What can hang from each mark:
q886: q832 q945
q945: q520 q660 q761 q886
q83: q945 q998
q873: q520
q110: q660
q144: q110
q520: q873
q998: q83
q660: q945
q832: q886

Each row was made from one small tree. The marks that hang from a mark follow it in brackets, in the order of their numbers. Every link used is in the known rows. Write each row's tree.
In the rows, zero is written as 128.
Known rows:
q945(q886): [151 139 106 147 122 140 125 120 113 112 103 137  87  91 141 130  86 109
 110 151]
q144(q110(q660(q945(q520)))): [143 115 111 126 135 170 124 139 107 137 104 175 102 119 147 148 104  73
 125 166]
q110(q660(q945(q886))): [147 118  91 121 128 172 131 118 111 138  96 134 100  96 142 145  95  62
 119 156]
q83(q945(q520(q873) q761 q886) q998): [ 97 139  78 134 158 150 100 191  80 104  54 169 108  63 122 159  81 110
 157 191]
q520(q873): [135 135 122 135 150 145 136 111 100 120 100 152  99 105 136 113 104 128
 136 152]
q945(q520 q660 q761 q886(q832)): [117 161  57 138 169 163  76 177 111 111  53 131  75  64 133 130  96 136
 143 165]
q144(q110(q660(q945))): [147  95 119 121 124 158 138 123 109 128 117 174 106 124 133 144 103  73
 109 160]
q83(q945(q520(q873) q660 q761 q886) q998): [ 99 140  61 123 193 152  94 205  84 106  33 179  94  58 121 162  76 122
 153 191]
q998(q83(q945(q520))): [136 133 123 151 131 172 128 175 115 124  80 135 115 113 178 127 108  89
 132 156]
q83(q945(q520(q873) q660 q886)): [114 162  72 129 190 154 112 177  89 113  21 156  74  70 163 151  88 128
 134 166]
q886(q832 q945(q761)): [121 135  99 138 102 163 100 143 110 125 130 100 107  93 118 108 129 140
 137 157]
q945(q660 q761): [147 110 100 127 151 139 105 144 122 122  75 147  96  90 113 116  99 131
 122 151]
q945(q520(q873) q886): [124 173  90 147 166 159 113 137  92 127  66 152  72  80 158 136  85 122
 144 164]
q83(q998): [139 114 123 136 124 140 122 131 113 102 149 147 126 113 112 126  91 109
 137 170]
q144(q110(q660(q945(q520(q873) q761 q886)))): [128 125  87 125 155 174 119 152  94 139  67 196  80  88 136 158  90  78
 129 176]
q832(q886): [163 138 131 134 112 141 131 109 123 107 109 149  98  83 140 113  77 122
 135 141]
q873(q520): [139 118 121 138 104 156 118 106 106  83 109 123 127 118 143 123 109 104
 133 137]
q144(q110(q660(q945(q520 q761 q886)))): [138 117  88 129 132 170 112 153 106 137  78 181  89  92 133 158  93  68
 119 173]
q660(q945): [146 108 131 127 117 180 129 108 128 127 123 132 114 104 123 129 122 109
 125 147]
q886(q832 q945): [124 147 105 136 109 163 112 132 109 124 145  98 104 107 134 112 125 140
 131 154]
q144(q110(q660)): [154 109 118 132 124 129 138 127 101 117 112 176 104 130 142 133  87  79
 107 161]

Write each row's tree:
[123 176  88 153 138 163  96 147 107 104  95 119  89  86 159 129 102 121
 142 161] : q945(q520 q886(q832))
[121 132 115 149 148 175 123 185 106 131  54 154 110  95 159 124 107 102
 143 161] : q998(q83(q945(q520(q873) q761)))
[114 141  70 126 173 147  99 196  95  97  63 156 103  77 137 165  76 111
 139 185] : q83(q945(q520 q660 q886) q998)
[123  96 114 131 117 136 110 167 104  91 101 151 139  89 104 140  97 105
 138 176] : q83(q945(q761) q998)
[126 124  97 137 113 184 107 132 128 112 106 121 103  73 111 134 119 115
 130 156] : q660(q945(q761 q886(q832)))
[136 131 106 143 161 173 120 190 119 128  60 142 104 108 172 130 102 106
 126 156] : q998(q83(q945(q520 q660)))
[121 173  65 137 175 163  88 166 109 108  73 126  72  81 153 133  96 136
 140 163] : q945(q520 q660 q886(q832))
[123 131 109 127 150 193 105 138 112 144  75 152 103  76 121 133 126 119
 158 163] : q660(q945(q520(q873) q761))
[117 143  77 149 158 178 102 213 115 113  43 134  91  80 161 134  98 109
 132 164] : q998(q83(q945(q520 q660 q761 q886(q832))))
[131 137  96 115 162 186 124 127  97 152  78 146 105 102 154 140 111  76
 155 162] : q110(q660(q945(q520(q873))))
[139 101 107 138 142 160 126 184 126 122  63 146 107 101 144 120  98 104
 112 153] : q998(q83(q945(q660 q761)))
[118 145  87 141 129 200  89 153 121 122  88 122  94  67 127 138 121 115
 148 164] : q660(q945(q520 q761 q886(q832)))
[146 154  86 117 145 162  92 157 116 147  66 146  74  53 134 122  83 145
 147 160] : q832(q886(q945(q520 q660 q761)))
[142 109 116 138 146 159 138 173 124 120  78 141 105 113 159 124 100 103
 111 148] : q998(q83(q945(q660)))
[117 153  74 118 178 169  94 167  95 163  59 147  75  75 131 125 110 151
 146 169] : q886(q945(q520(q873) q660 q761))
[112 132  66 128 167 147  86 209  98 102  46 161 101  60 117 163  78 113
 141 190] : q83(q945(q520 q660 q761 q886) q998)
[121 162  80 153 134 164  81 161 107 110  77 121  87  70 137 129 104 122
 148 163] : q945(q520 q761 q886(q832))
[148 166 110 128 118 162 111 133 114 142 102 137  84  71 157 124  87 130
 144 156] : q832(q886(q945(q520)))
[140 125  94 128 138 171 124 144 104 134  92 177  89 104 148 161  91  69
 114 171] : q144(q110(q660(q945(q520 q886))))
[113 134  86 139 134 147  91 192  95  97  69 155 115  66 123 160  85  99
 143 188] : q83(q945(q520 q761 q886) q998)
[104 152  84 137 153 203  95 149 108 128  75 137  86  61 127 138 120 122
 160 168] : q660(q945(q520(q873) q761 q886(q832)))
[120 155  91 140 132 199 105 140 120 120 106 116  95  80 145 142 120 113
 144 160] : q660(q945(q520 q886(q832)))
[129 139  93 148 116 148 103 143 113  99  97 123  92  78 119 123  99 121
 127 157] : q945(q761 q886(q832))
[135 145  99 135 135 191 109 133 120 136  90 135  91  81 145 150 111 104
 132 158] : q660(q945(q520 q886))
[ 96 165  66 124 176 180  83 175  94 141  76 128  82  73 129 117 121 164
 162 171] : q886(q832 q945(q520(q873) q660 q761))
[128 133 103 136 118 185 122 120 125 108 122 117  99  89 128 134 117 115
 126 151] : q660(q945(q886(q832)))
[113 141  83 128 156 182 123 148  92 123  90 177  80 103 150 151  97  85
 139 173] : q144(q110(q660(q945(q520(q873) q886(q832)))))
[141 122  97 145 149 158 136 177 121 118  64 143  89  99 163 137  83 100
  99 152] : q998(q83(q945(q660 q886)))
